Every row comes from one small tree of marks. The marks that hang from a mark follow it in brackets, in the order of their numbers. Every link used is in the known rows. Which tree was each row made from?
Known rows
z280[z116 z915]: +1.45,+3.15,-0.22,-0.75,+1.91,-3.62,-0.98,-3.60,-1.53,+0.04,+1.75,+1.19,+2.68,-0.57,+1.20,-0.02,-0.69,-1.55,-1.82
z88[z260[z116 z280[z226]]]: +0.88,+0.12,+0.85,+0.13,-0.16,-2.18,-1.04,-5.59,-1.82,-0.84,-0.29,-1.08,+1.63,-2.66,+2.41,-2.19,-1.68,+3.84,-3.45
z226[z260[z280[z116]]]: +1.31,+3.36,-1.34,-0.55,+1.32,-2.70,-1.35,-4.89,-4.21,+0.07,+1.47,-0.74,+0.50,-1.70,+0.86,-2.55,-0.74,-0.31,-1.55
z280[z226[z260[z104 z116]] z915]: +1.73,+0.73,+1.03,-0.35,+0.60,-3.69,-0.77,-5.58,-4.88,-1.11,+0.70,-0.09,+3.07,-1.05,+2.41,-2.82,-4.79,+4.80,-4.20
z88[z280[z116]]: +0.55,+1.99,+0.60,-0.44,+1.35,-3.96,-1.81,-2.62,-2.38,-1.89,+0.87,-0.06,+1.51,-1.27,+1.37,-0.81,-0.41,-0.84,-2.38
z226[z260[z104 z280[z116]]]: +1.32,+3.09,-1.32,-0.83,+1.78,-4.12,-1.60,-5.43,-6.18,-0.86,+1.07,-0.92,+0.44,-2.38,+1.00,-2.21,-3.50,+0.90,-2.43
z226[z260[z116]]: +2.40,+0.31,+1.85,+1.70,-0.36,-2.11,-0.77,-3.61,-4.20,-0.39,+0.91,+1.14,+1.25,-0.94,+1.57,-3.54,-1.53,+2.42,-2.04
z260[z104[z280[z226]] z116[z88]]: +0.98,+0.23,+2.11,-1.37,+1.22,-5.30,-0.72,-3.13,-3.19,-0.02,+0.21,-1.05,+2.45,-1.24,+1.96,-1.17,-4.14,+3.61,-3.70
z104[z280[z116 z226 z915[z260]]]: +2.67,+2.99,-0.58,-3.10,+1.39,-6.02,-0.67,-3.15,+1.44,+0.39,+1.72,+0.11,+2.69,+0.38,+1.46,+2.55,-1.59,-0.08,-0.61
z88[z226 z280[z915]]: -1.18,+0.41,+1.11,-0.08,+1.49,-4.12,-2.13,-2.82,-1.79,-1.46,-1.50,+0.00,+4.60,-1.00,+3.19,+2.83,+0.48,+0.83,-0.44
z260[z104 z116[z88[z280]]]: +0.41,-0.30,+2.59,+0.49,+2.35,-4.82,-0.73,-3.60,-5.30,-3.08,-1.33,-0.57,+2.95,-2.90,+2.10,-3.06,-3.87,+1.73,-2.39
z915[z260[z104 z280]]: +1.45,+0.34,-1.04,+0.38,+1.20,-7.34,-0.82,-3.41,-3.06,-1.02,-0.44,-0.77,+1.66,-2.80,+1.86,+1.41,-4.43,+1.02,-0.14
z280[z116[z88]]: +1.30,+3.53,-0.04,-1.09,+2.61,-3.10,-0.41,-3.18,-2.67,+0.26,+0.91,+1.22,+1.89,-0.86,+0.83,-2.32,-0.70,-2.29,-1.58
z88[z280]: -0.19,-0.06,+1.03,+0.91,+0.21,-4.09,-1.71,-1.24,-2.85,-1.16,+0.32,-0.11,+2.41,-1.42,+2.20,-0.82,-0.39,+0.35,-1.95
z260[z104 z280]: -0.21,+0.34,-0.68,+0.53,+0.66,-5.62,-1.44,-3.19,-4.52,-0.34,+0.07,-1.02,+1.80,-2.77,+2.00,+0.28,-3.35,+1.38,-2.31
z88[z226 z260 z280[z116 z915]]: +0.22,+2.96,+0.81,-1.89,+3.17,-2.19,-2.16,-4.87,-0.80,-2.10,-1.20,+1.30,+3.84,-1.01,+2.79,+0.66,+1.05,-0.59,-1.13
z116[z88[z260[z104] z280[z915]]]: +0.23,+1.30,+1.14,-1.76,+3.32,-3.88,-1.52,-3.55,-4.48,-2.28,-1.43,+1.11,+4.99,-2.20,+2.85,-3.55,-2.72,-0.62,-2.02
z226[z260]: +1.82,+0.85,+0.30,+1.08,-0.20,-2.26,-1.18,-2.18,-4.19,+1.10,+1.09,+1.60,+1.47,-0.38,+1.66,-2.70,-0.72,+0.81,-1.89
z260[z104[z280[z116]]]: +1.48,+2.55,+0.30,-1.01,+1.12,-5.41,-1.65,-2.04,-3.05,+0.16,+2.13,+0.05,+0.67,-0.87,+1.30,+0.73,-2.88,+0.26,-2.76
z280[z226]: +0.49,+0.37,-0.06,-0.14,-0.37,-3.50,-0.79,-2.16,-1.82,+1.32,+0.97,+0.51,+1.91,-0.22,+1.99,-0.43,-1.45,+2.46,-3.52
z280[z116[z88] z226[z260]]: +1.89,+3.94,-0.72,-2.70,+2.28,-2.10,-0.38,-4.85,-3.75,+1.14,+0.97,+0.87,+1.38,-0.19,+1.13,-4.78,-1.02,+0.36,-2.93
z116[z88]: +0.77,+1.14,+0.24,+0.27,+1.37,-3.21,-0.20,-1.52,-3.00,+1.02,+0.28,+1.17,+2.70,-0.97,+1.63,-2.02,-0.78,-1.11,-1.37

Write each row's tree
+0.58,+0.30,+1.99,+0.30,+2.54,-4.03,-0.56,-4.45,-4.27,-1.16,-2.30,+0.26,+2.81,-1.89,+2.24,+0.42,-3.02,+2.60,-1.55	z260[z104 z116[z88[z226]]]
+2.59,-0.74,+1.65,-0.64,-0.12,-6.94,-0.74,-3.01,-1.04,-1.02,+0.44,-0.72,+1.52,-1.21,+2.13,+1.86,-5.41,+4.35,-1.95	z915[z260[z104[z280[z226]] z116]]
+3.02,+2.96,-0.06,-2.53,+3.34,-6.85,-0.67,-2.52,-1.74,-0.33,+0.39,+0.57,+1.44,-0.64,+0.79,+0.39,-3.92,-1.58,+0.08	z915[z260[z104[z280[z116[z88]]]]]
+0.20,+1.81,-1.17,+0.11,+0.63,-3.29,-1.39,-4.18,-4.29,+0.25,+1.27,-0.49,+3.30,-1.74,+2.03,-1.94,-0.96,+0.18,-0.73	z226[z260[z280[z915]]]
+2.29,+0.74,-0.09,-0.15,+1.53,-6.76,-0.47,-2.92,-2.07,-0.92,+0.05,+1.36,+3.82,-0.86,+2.03,+1.50,-4.51,+0.22,-0.31	z280[z915[z260[z104]]]
-0.62,+1.58,+0.52,-1.48,+2.99,-2.78,-1.76,-3.73,-4.01,-1.05,-1.94,+0.50,+5.14,-0.58,+2.75,-1.64,+0.43,-0.05,+0.31	z116[z88[z226[z260] z280[z915]]]
+0.84,+3.96,-1.46,-1.35,+1.79,-3.19,-1.48,-5.61,-3.79,-0.33,+1.69,-0.50,+2.34,-1.51,+1.27,-2.29,-0.99,-1.14,-1.09	z226[z260[z280[z116 z915]]]
+1.89,+0.69,-0.16,-1.82,+0.26,-6.14,-0.82,-1.86,+1.11,+1.04,+1.33,+0.08,+3.75,+0.44,+2.26,+2.24,-2.00,+1.11,-0.36	z104[z280[z226 z915[z260]]]
+1.21,+0.01,+2.89,+0.79,+0.95,-2.47,-1.43,-3.89,-1.89,-3.07,-0.86,+0.69,+3.99,-2.13,+2.95,-2.77,-0.85,+1.07,-1.92	z88[z260[z116] z280[z915]]
+0.58,+2.83,-0.54,-3.23,+1.75,-5.52,-1.66,-3.46,-1.84,+0.27,+2.09,-0.34,+2.84,-0.24,+2.09,+1.42,-3.42,+1.49,-3.89	z260[z104[z280[z116 z226 z915]]]
+1.98,-0.01,+2.38,+1.03,-0.38,-4.03,-1.70,-2.97,-4.89,-0.40,+1.05,-0.07,+0.96,-1.17,+1.81,-1.73,-4.25,+3.40,-2.65	z226[z260[z104[z280] z116]]
+1.94,-0.35,+0.69,+1.28,+0.92,-6.88,-0.45,-5.08,-2.91,-2.30,-0.81,-1.29,+1.45,-3.22,+1.59,+0.74,-5.19,+2.77,-0.59	z915[z260[z104 z116 z280]]
+3.16,+0.18,+1.62,+0.52,+2.40,-6.04,+0.53,-3.99,-3.22,-1.70,-1.55,+0.59,+2.27,-2.03,+1.39,-1.33,-5.09,+1.22,-0.28	z915[z260[z104 z116[z88]]]
+1.76,+1.01,+1.21,-0.88,+1.73,-3.00,-0.25,-5.42,-6.21,-0.49,-0.60,+0.17,+2.16,-1.29,+1.51,-5.15,-4.90,+4.03,-3.61	z280[z226[z260[z104 z116[z88]]]]
+0.18,+2.78,+0.11,-1.26,+2.07,-4.15,-1.62,-3.41,-2.00,-1.94,+0.89,+0.17,+3.51,-1.14,+1.86,-0.43,-0.29,-1.36,-1.70	z88[z280[z116 z915]]
+1.31,+0.10,+0.48,+1.34,+0.57,-3.94,-1.38,-5.36,-6.34,-1.55,+0.24,-1.15,+1.06,-3.01,+1.85,-2.78,-4.33,+3.65,-2.34	z226[z260[z104 z116 z280]]
+3.04,+0.05,+1.74,+0.93,+1.63,-4.97,+0.62,-3.53,-1.39,-0.96,-0.86,+0.93,+2.41,-1.62,+1.13,-1.56,-2.51,-0.01,+0.86	z915[z260[z116[z88]]]
+0.61,+3.04,-0.82,-2.05,+1.38,-3.65,-0.68,-4.28,-1.41,+0.21,+1.72,+0.61,+2.84,-0.19,+1.60,+0.10,-1.19,+0.39,-3.10	z280[z116 z226 z915]
+1.67,+3.70,-1.22,-2.86,+2.10,-3.67,-1.27,-5.35,-4.57,-0.30,+1.70,+0.74,+2.54,-0.18,+1.76,-2.24,-3.78,+1.89,-3.99	z280[z116 z226[z260[z104]] z915]
+2.54,+0.16,+0.63,-0.03,+0.73,-7.43,-1.47,-1.15,-1.72,+0.09,+0.58,+0.45,+1.61,-0.97,+1.99,+2.38,-4.19,+0.83,-0.48	z915[z260[z104[z280]]]
+0.63,-0.05,+1.73,-0.73,+0.04,-5.48,-1.18,-3.41,-2.32,-0.47,+0.92,-1.09,+3.60,-1.11,+2.37,+1.00,-4.39,+4.19,-3.71	z260[z104[z280[z226 z915]] z116]
-0.03,+0.93,+0.77,-1.78,+0.91,-2.76,-1.72,-3.62,-1.54,-1.47,-0.25,+0.74,+4.54,-1.06,+3.20,-1.94,-0.65,+1.60,-3.32	z88[z260 z280[z226 z915]]
+0.85,+1.73,+0.24,-0.42,+1.76,-1.84,-0.96,-3.08,-4.03,+1.31,-1.09,+1.57,+2.59,-0.11,+1.92,-1.85,-0.17,+0.65,-0.15	z116[z88[z226[z260]]]
+0.14,+3.19,-1.31,-1.16,+1.88,-4.47,-1.28,-4.77,-2.24,-0.65,+1.46,-0.73,+2.82,-1.90,+1.36,+0.35,-0.66,-1.60,-1.30	z260[z280[z116 z915]]
+2.17,+3.11,+0.32,-1.29,+1.23,-4.05,-2.03,-2.83,-4.49,+0.36,+2.41,+0.67,+0.22,-0.38,+0.98,-1.54,-2.94,+0.86,-2.48	z226[z260[z104[z280[z116]]]]
-0.13,+0.23,+0.06,-0.12,+0.22,-4.35,-0.73,-5.44,-2.07,-0.88,+0.37,-2.01,+3.62,-2.22,+2.24,-0.19,-1.94,+3.21,-2.84	z260[z116 z280[z226 z915]]
